Known rows, with every step that occurs:
tufavug/nole/mirozo/nagav/pegud/poza: [ -2.6  69.1  47.9 -49.5 -45.2 -12.2  -7.2   3.0  62.5 -33.0  -4.9 -31.6
 -32.3  33.1  15.8 -13.8 -38.8 -24.6 -38.2 -19.9 -34.7  41.9  -7.5 -22.8
  -1.7 -36.1]
vafi/nole/mirozo: [ 17.4  10.4  14.5 -49.2  14.6   5.7 -10.1  19.6   9.7 -14.1 -10.5  -0.9
 -44.4 -43.9  56.5 -21.6  -4.5  -2.1  -0.9 -17.7 -18.3  -6.2   4.6  10.9
   4.6  -8.1]
poza/pegud/nole/mirozo/nagav: [ 14.3  41.8  23.8 -49.8 -45.4 -46.8 -27.3   9.6  39.8 -25.7  -2.8  -9.2
 -42.0  26.5  55.8 -40.4 -34.1 -25.5 -32.7   0.3 -18.0  43.5  -3.1 -23.7
  -1.2  -3.6]
tufavug/nagav/vafi/nole: [-40.1  21.2   7.6 -19.3  32.2  14.2  -8.7  -5.7 -31.4  14.7  13.4  23.4
  -1.6 -27.1  12.6  18.3 -10.8  38.3 -11.8 -30.2  24.7  -3.1  26.9  19.4
  54.5  -7.9]
pebe/nagav: [ -1.0  36.2  10.4  11.8   6.4  -6.5   6.2  -4.7   3.6   9.7  23.2  23.6
 -38.8 -11.7  15.8   6.9  -3.8   6.2  19.0 -34.8  20.6 -12.5   3.7   7.1
   4.6   8.1]
mirozo/nagav/vafi: [-43.9  33.6 -24.6  -1.8   2.9 -16.1   7.6  -7.8   1.6  19.9   7.3  15.4
 -31.5  11.5  22.5  16.6  -7.3   7.7 -13.1  -7.9   6.7  28.4  19.5   1.3
  23.4 -18.9]
pegud/nole: [ 35.4  42.6   4.9 -32.0  -3.1   8.3  -4.7  -9.3   8.7   8.5 -18.2  10.6
 -37.7 -41.1  33.9 -17.7 -14.9  -5.2 -14.9   6.8  -1.8 -23.5  -2.1  25.3
 -23.1   6.0]
poza/pegud: [  3.4  54.9 -19.6   0.1  -7.8 -13.1   3.2   1.0   6.7   9.2  17.5 -16.0
 -25.6  -2.2  57.6   8.5  25.1  -3.8 -12.1 -18.9  16.7  14.7  -6.3   8.5
   5.6  17.1]
pegud/nole/mirozo: [ 35.9  20.8  23.4 -41.3 -20.7  -9.5 -11.6   5.9  21.2  -6.7 -34.4   3.6
 -49.5 -37.3  48.0 -37.8 -20.0 -13.7 -12.0  -4.9  -9.6 -10.6   2.9   8.7
 -32.0  -3.3]
nagav/pebe: [-19.4  40.3 -26.7  18.6  15.1  15.2  20.2  -8.7 -11.1  12.2  -3.8  -8.1
 -11.8  -2.7  21.5  17.7  28.6   6.4  14.2  -3.0  32.9 -32.8  26.3  30.5
  12.9  15.6]
pegud/nole/pebe/nagav/sumin: [  2.8   2.3  15.5 -24.5  10.8 -27.1   2.0 -30.4 -32.3 -21.6   0.6  20.3
  -9.0  21.0  -9.3 -12.8  -9.3   1.1  19.6  20.3  57.2 -22.4  46.8  26.1
  -8.8  -4.4]
poza/pegud/nagav: [  2.7  65.3   2.7   7.6 -19.0 -37.7 -19.1  -5.6  27.8   1.7  26.3 -22.9
 -29.0  24.6  34.4   6.9  -9.0   4.9 -14.8 -21.0  17.3  23.3   0.7  18.9
   8.2  29.5]
nole/mirozo/nagav/pegud: [-22.2  35.1   3.8  -3.6 -22.9 -24.9   3.2  18.0  49.5 -22.8   0.3  -5.7
 -41.1  42.0  39.6   1.3 -43.9  -8.7  -6.0 -11.3 -25.7  39.0   5.4 -32.1
  20.3 -26.3]
vafi/nagav/tufavug: [-22.5  28.9 -15.2  12.8  18.0   4.3   1.1   5.5   9.4  18.2 -12.2   7.0
 -15.0   3.3   7.9   2.6 -28.7  26.6  -0.6 -28.9  -8.0  24.9   9.7  -1.2
  30.0   9.9]
mirozo/nagav/pebe/nole/pegud: [-21.7  41.3  -3.8   2.5 -43.1  -4.6  12.5  -7.9   9.4 -33.7  -0.6  -9.7
 -11.9  68.4   6.6 -19.9  17.5 -36.6   4.3  39.8  10.2   5.2  10.8 -14.2
  44.7  -1.2]
mirozo/nagav/pebe: [-42.4  52.5 -22.4   7.9   8.6   1.9  11.7  -6.9   1.4  -0.1   5.5  -1.1
 -19.2  24.9  16.7  13.5  -2.2  -2.4   3.4   4.7  17.3  -9.6  26.2   3.3
  28.2  -6.2]
tufavug/nagav/pebe/nole: [-27.5  51.9  19.6  16.6  11.6  26.6   8.9 -15.2 -34.2  -7.6   5.0  19.4
   9.3   8.2  10.3   4.6  10.2  16.8   5.9 -17.2  57.1 -36.2  31.2   6.7
  45.0  18.5]
tufavug/nole/mirozo/nagav: [ -4.5  58.1  30.8 -53.9 -27.4  -6.0   9.8   6.8  14.8 -14.4 -25.1  -1.4
 -43.4 -19.1  41.2 -27.9 -14.9 -15.6 -38.0 -20.2 -19.0   8.4   0.3 -45.7
   0.4 -36.5]
tufavug/nole/pebe/nagav/vafi: [-14.6  34.4   6.9  -8.8 -14.5 -24.3  34.5 -12.9 -47.6   0.1  -1.1  19.1
  14.2  10.1 -23.1   5.0  47.1  -1.0  -6.8 -27.7  43.7 -12.6  36.3  18.3
  28.8   5.2]
pebe/nagav/tufavug: [ -6.2  34.2  -1.7  45.9  16.0  -6.3  25.2 -14.1   0.3  17.2  18.1  21.8
 -26.9   2.6 -13.0  10.3 -14.8  16.1  14.3 -31.2   5.7  15.5  20.8   0.9
  26.1  17.3]
mirozo/nagav: [-18.5  56.1 -12.4 -15.6   7.1  -2.5   7.1   0.5  13.7   1.8   5.5  10.4
 -48.9  -8.0  37.9   6.2 -18.6  -5.4 -12.8  -4.4  -9.7   6.2  -2.4 -10.1
   4.1 -23.1]
vafi/nole/pegud/nagav/tufavug: [  7.3  30.0   1.6   3.7 -15.4 -14.0  -4.9  -9.9  28.6 -15.1   2.2 -26.6
 -24.9  25.5 -19.0  -8.4 -32.5  -2.1  -6.6  16.3 -34.3  26.8  10.1  19.1
  43.7  10.6]
nagav/vafi/nole/sumin: [ -9.5  -8.4 -21.6 -55.8  21.6  -8.6  -0.3  -1.8 -41.9  -9.9   9.4  21.3
  -5.0 -35.5  33.9   6.6  38.9  20.4   9.1  13.6  16.8   8.7  36.0  40.3
  37.1 -21.4]
tufavug/nole/pebe: [ 15.8  67.2  -8.2 -38.0  -5.7   7.3  40.1  -3.1 -37.0 -11.0 -29.0  -6.0
  -6.7 -37.9  23.9  -5.6  50.3 -18.0 -24.7  -7.0  12.6 -37.0   8.2  16.4
  -5.0  -9.8]
nagav/tufavug: [ -0.8  43.8 -29.3  29.1  23.8  10.7  31.0 -12.5   1.3  21.9 -10.7   2.1
 -27.9 -26.0  15.3  13.3   1.2  10.9  -4.1 -12.7  -8.8  14.3  16.1  10.5
  10.5   6.0]

Rows:
[-26.1  12.2  -2.2  26.0   5.1 -20.5   9.1 -12.5 -11.1  27.9  25.5  29.3
 -20.9  10.1  -2.0  17.5   8.6  19.0  17.6 -32.9  36.9   8.0  27.6  18.2
  25.3  13.7] -> pebe/nagav/vafi
[-19.4  22.6  14.0  -3.0   2.4  17.5 -16.1   4.6  -8.7  -8.0  -3.6  13.4
   8.7  34.8  15.9 -18.8   1.6  13.4  18.4 -13.0  42.3 -14.8  20.8  15.3
  45.3  37.3] -> vafi/nagav/pebe/nole
[-10.6   3.6  23.4 -28.0 -32.3 -24.5 -23.8  -9.7  28.9 -13.2  35.5 -10.9
 -21.4  38.5 -26.9  -1.5   4.9 -14.3  12.6  -5.1  -1.5  28.4   4.2  42.0
  23.4  -1.7] -> pebe/nagav/vafi/nole/pegud/poza
[ -4.9  11.6  -3.8 -42.3 -26.1  -7.6 -18.6  -7.6  28.9  -9.6   8.4 -30.0
 -24.0  10.3   3.7   0.4  22.7 -20.1  -6.4  14.9 -18.3  23.5  -1.4  51.5
   7.5 -11.0] -> nagav/vafi/nole/pegud/poza
[  8.4  22.7   9.2 -30.3  23.7 -12.6   5.4   7.5 -27.7 -27.6  20.0  20.6
 -14.1  -6.5   6.2  -3.7  17.5  -7.3  19.9 -14.5  10.6 -27.1  15.1  34.0
  24.4   7.2] -> vafi/nole/pebe/nagav
[-21.1  10.0  18.2 -18.1 -19.9 -26.3  -5.1   3.1   9.4 -12.1  -5.5  24.6
 -33.1  27.9  37.3 -26.4  -7.9 -13.1 -11.5  -6.5   3.8  44.3  26.0 -18.2
  24.8  -9.2] -> pebe/nole/mirozo/nagav/vafi
[ -1.2  48.4   8.8   5.3 -17.8 -31.7   5.7  -3.1  25.5 -33.5  28.4 -10.8
 -12.3  55.2 -20.8  24.3   9.3 -20.1  23.9 -20.1   7.3   7.6   6.8  45.7
  -3.6   6.2] -> nole/pebe/nagav/pegud/poza
[  5.7  54.8  21.7  21.9   1.7   7.8  34.5 -19.8 -10.4  16.4   4.2  15.0
  -9.4 -11.7 -22.8  -3.7  -6.8  14.1 -12.0 -37.6   7.4   7.4  17.8 -17.0
  34.5  13.0] -> pebe/nagav/tufavug/nole
[ 33.2  43.1 -12.1 -40.5  -6.7 -10.7  11.5  -3.7 -19.3 -16.3 -31.9   4.5
 -20.6 -26.0  22.9 -18.2  18.0 -23.0  -9.7  17.8   2.7 -35.9   8.6  43.1
 -24.4   3.2] -> pegud/nole/pebe
[ 35.7  52.4   2.4 -27.0 -22.0 -15.9 -13.7  -5.6  14.8   2.6   4.6 -10.9
 -23.2  -5.6  47.6 -19.1  -1.1 -11.5 -26.0   2.5   7.8   8.4  -7.3  18.9
  -4.1  26.6] -> poza/pegud/nole
[-22.3  29.0  -3.0   1.6  -2.0   0.2 -14.0  18.8  29.4   1.9   6.7  -3.2
  -9.3  39.4  23.4  13.9 -38.0  24.3   5.8 -27.6   4.6  18.7  -4.6   0.9
  38.0   7.8] -> vafi/nagav/pegud
[-39.5   5.7   1.8 -54.1  25.0  -6.3  -7.1  -5.5 -59.5 -15.6  14.9  32.4
   8.6 -35.0  19.9  16.3  17.9  40.6   1.8  -8.3  35.0  -1.2  39.1  18.7
  56.0 -35.3] -> tufavug/nagav/vafi/nole/sumin
[ 35.8  52.9 -15.0 -35.2 -25.2 -37.0   2.0  -0.4 -10.6 -22.2  -9.8 -15.1
  -5.4   8.2  35.7 -16.8  30.6 -30.1 -20.6  14.0  12.5  -4.1   5.8  36.9
  -9.5  23.6] -> poza/pegud/nole/pebe
[ 23.1  34.2   1.3  -8.7 -39.8   4.1  12.3  -2.7  10.9 -17.0  -9.8  -3.4
 -35.1   5.3  34.1 -24.4  30.6 -32.4   0.0  20.4   0.0   0.8 -13.3  -2.1
   9.4   5.4] -> pebe/nole/pegud
[-12.1  28.4   4.2  -8.2 -23.5  -9.4 -16.2  -7.1  17.6 -25.9   8.4 -36.3
  -6.6  46.7 -12.0  -3.6  -6.1  -6.1  11.7  25.1   8.7 -18.6  21.5  38.1
  44.9  18.9] -> vafi/nole/pegud/nagav/pebe
[ -8.5 -14.3   2.9 -34.2  12.8  -7.1  -9.5  11.8  -2.0   3.0  -7.9   5.1
 -23.1 -23.5  39.7  -9.8   4.6   8.8  -2.2 -18.6  -2.0  15.7  28.7  24.0
  24.3  -3.2] -> nagav/vafi/nole/mirozo
[ 13.7  69.1  24.0 -23.2 -62.6 -12.2   3.2 -14.2  22.7 -11.1 -17.0 -32.6
 -29.0   6.7  -1.1 -17.2  -2.8 -14.6 -30.2   1.5  -2.6  -8.8  -7.8  -6.5
   4.6  -5.7] -> tufavug/nole/pegud/nagav
[  1.3  21.7  -8.9 -21.6   1.2   5.2  16.8 -12.8 -44.7 -32.2  -0.1  16.5
   4.8  -1.3  29.6 -10.1  59.9  -1.9  27.8  26.1  48.7 -22.7  41.7  26.6
  30.7   6.9] -> nagav/pebe/nole/sumin
[ 26.2   9.3  48.1  -2.7 -37.4 -30.4 -14.5   5.4  41.5 -22.0   3.7  11.2
 -30.3  37.8   6.7 -26.3 -53.7  -1.4   9.5 -20.5   0.1  14.0  11.2  -3.8
  12.3  14.4] -> pebe/nagav/pegud/nole/mirozo
[-16.4 -10.6   6.2  -6.7 -21.5 -21.8  -3.3  -2.5   1.2  -3.2  28.2   7.4
 -12.5  33.7 -11.7  -2.1   9.4  -2.5  14.3  -3.6   9.2  16.3  14.9  17.3
  55.6   4.8] -> pebe/nagav/vafi/nole/pegud
[ 10.2  76.7   1.9   0.9  -8.5 -16.7  33.8 -21.2 -19.0 -10.7 -26.8 -15.9
   3.6   2.1 -28.5  -2.2   4.2  -1.6 -28.3  -7.5   1.3  -2.8  32.2  19.2
  16.1  11.7] -> pegud/nagav/tufavug/nole/pebe
[  6.7  43.5   8.3  -6.6 -48.0   6.9  -0.4 -19.0  27.6 -30.9  -3.2 -36.1
 -12.4  43.8  -1.9 -15.1  43.1 -41.2  12.5  26.9  14.2  -3.9   4.0  38.1
   0.9  14.7] -> nagav/pebe/nole/pegud/poza
[-11.2  27.5   6.3 -10.8  -0.8 -38.0 -36.2  -7.3  11.3   4.8  41.2 -16.3
  -2.1  37.3  17.8   8.1 -11.7  19.9 -17.9 -17.5  19.2  41.1  26.4  42.9
  53.2  37.6] -> poza/pegud/nagav/vafi/nole
[  9.1  24.6  18.9 -24.1 -17.4  -1.5 -33.3  11.6  37.4  -4.6  -9.2   2.6
  -8.7  36.8  13.2 -14.3 -64.6  17.1  -8.7  -6.4  -4.8  10.2  -5.7   9.7
  27.1  16.7] -> vafi/nagav/pegud/nole
